Each row was made from one path, in order. Every step used is in the known rows, and no mark comes twice. Write each row's path.
Known rows:
E-M: [  3   8  10  11  22  16   4  -9   3   7  11  -3   2  -3  -8   9 -13 -13
  14  -2   8]
K-S-D-R: [  1   7  11  12  16  10  20   1   3   2  -4 -22   0  -2   0   9 -12   4
  20   0   7]
S-D-R-K: [  1  13  14   8  19   6  10 -10   6   1   6 -16   7  10  -3  10  -9 -19
  17   3  19]
R-K-Z-D: [ -5  15  15  15  10  18  10  -1   1   9  -1  -2   3  14  -5  12  -9 -12
  25   7  15]
S-K-R: [ 0  3 -1  3  5 11 15 -9 -1  7  4 -2  1 -2  2  0  2 -5 21 -2 13]
M-K-S-D: [-13   1  13  20  21   8  19   4  -2   2 -10  -4 -12  -5  -4   9 -14 -10
  23   1  14]
D-S-K-M: [ 10  11  -6  10  17  13   2  -7   4  21  13   4  -8 -11   0  -2   5  -4
  19   2  15]
S-K-Z-D-R: [  2  19   0   3   6  16  11   3   8   4  -2 -22  -7   7   1   7  -8  -1
  24   2  14]
E-M-K-R-D-S: [ -8  16  11   8  14  18  12  -5   1   3  15  -6 -13   7  -8   3  -5 -12
  20  10  13]
Z-K-S-D-R: [  5   3   8  12  23   3  20  -1   6   2  -8 -16  -9   4   5   8 -10   7
  23   4   6]
M-K-S: [-13   4  10  11   6  12  15   0  -3   6  -8   4 -10  -9  -3   0 -14 -11
  21   7  13]
R-D: [ -1   7   8   8  18  22  14  -4  -3   6   7  -5   5  12  -7   2 -13 -12
  17   2  14]
Z-K-R: [-1  0  7  8  3  6 16 -4  0 10  2  5 -3  2  3  0  5 -5 23  4  4]
D-R-K: [  2  15  10   0   4  10   7 -13   5   4   9  -7   9   7  -1   1  -9 -20
  16   7  18]
E-M-K-S-D: [ -9   4  15  22  35   9  13  -3   0   2  -5 -10 -15  -5  -8  16 -19 -10
  21   0  11]
M-E: [ -2   0  11   9   9  13  10   0   0   4   6  -5  11  -8  -7   1  -7 -17
  15   4  16]
Z-K-R-D: [-2  1  7  7 13 13 20 -5 -3  9  4 -4 -2 17  1  0  1 -4 25  6  7]
M-K-Z: [-17  10  10   6  -5  12   7   4  -4   5  -8   6 -11  -8  -7   4 -10 -20
  22   7  14]
R-D-S: [  5  14   6   6  13  24  12  -3   3   5  10  -1   1  10  -5  -1 -10  -5
  15   7  14]
K-Z: [-6  9  8  5 -2 16  9  1 -4  7 -4  2  0 -5 -4  6 -9 -8 20  3  7]
E-M-K-Z: [-13  13  12   8  10  12   2  -2  -2   4  -2   1 -14  -8 -10  10 -15 -20
  20   5  11]
D-S-K-Z: [ 6 16 -6  0  2 15  7 -4  4  2 -4  5 -9 -5  1  1 -7  2 19  7 15]
R-K: [  0   8  12   7  12  12   7 -13   0   7   6   7   9   6  -4   3  -9 -21
  17   5  19]
S-D-R: [  1  10  11  10  16   9  12   1   7   1   6 -20   3   0  -4   9  -9 -11
  16  -3  11]

Which path is each row?
[  1  15  14  12  13  16  18  -4   6   7   2 -18   3  14   2   7 -11  -1
  24   9  14]
Z-D-R-K-S
[  0  11  16  18  18  11   6   0   5  21  20 -27  10   4  -5   6   6 -20
  24  10  19]
Z-D-R-K-M-E
[ 0 12  1 12 14 19 12  3  3  7 -5 -8 -7  6 -2  9 -8 -2 25  0 14]
S-K-Z-D
[ -7  23  13  17  13  20   2   8   8   5   5  -4 -21   0  -9  12 -12 -10
  22   9  11]
E-M-K-Z-D-S
[-15  21  13   8  -4  15   9  13   5   5  -2 -17 -14   2  -5   7  -9 -15
  24   7  13]
M-K-Z-D-R
[-11   9  13  12  14   6  18   4   3  -1  -7 -18 -12  -5  -2   7 -14  -8
  22   4  14]
M-K-S-D-R
[  3  -2   0  11  22   9   4  -5  -2  19  10  -9   3 -14  -4   0   4 -15
  21   1  20]
S-K-M-E
[ -4  20  12   8  -1  19  11  10   6   7   1 -21  -2   5  -3   9  -7  -3
  22   3   6]
K-Z-D-R
[ -5  12  11   4   3  13   7  -9  -4   7  -4   6   5   4  -4   7 -10 -15
  21   9  15]
R-K-Z
[ -1   5  -1   2  15  17  20 -10  -4   5   6 -11   1  13   0   0  -2  -4
  23   0  16]
S-K-R-D
[  1  11  13  16  25   4   5  -8   2  19  14 -18   5   2  -4  11   2 -18
  22   2  15]
S-D-R-K-M
[-13  16  15  18  17  18   4   7   2   7   1  -8 -17   2 -11  15 -14 -17
  24   4  11]
E-M-K-Z-D
[-12  14   9   6   0  18  17   1  -1   4   9  -1 -10   7  -4  -3  -1 -11
  21  12  15]
M-K-R-D-S
[ 1 21 12 13  6 20  8  1  6  7  3  2 -2 12 -3  8 -6 -5 23 13 15]
R-K-Z-D-S
[10 12 -5  9 27 20  7 -8  0 20 14 -5 -7  4 -2 -1  0 -2 22  5 18]
R-D-S-K-M
[  3  -1   6  11  15   9  18  -5   0   9  -9   7  -7   0   4   1 -10   4
  23   7   6]
Z-K-S
[ -2   0  11  19  24  13  21   1  -2   4  -7  -8   0  -2  -2  11 -13   3
  21  -2   8]
K-S-D
[ 6 13  0 13  8 18 17  1  9  7 11 -7 -6  6  3  1  6  6 22  2 13]
Z-D-S-K-R
[-14   8  13  10   8  10   8  -5  -1   6  10  -2  -9  -6  -7   6  -3 -20
  20   2   9]
E-M-K-R
[ -8  10  12  11  19  12   2  -6   2   5   8   2 -10  -6 -10   6 -15 -26
  16   1  15]
E-M-K
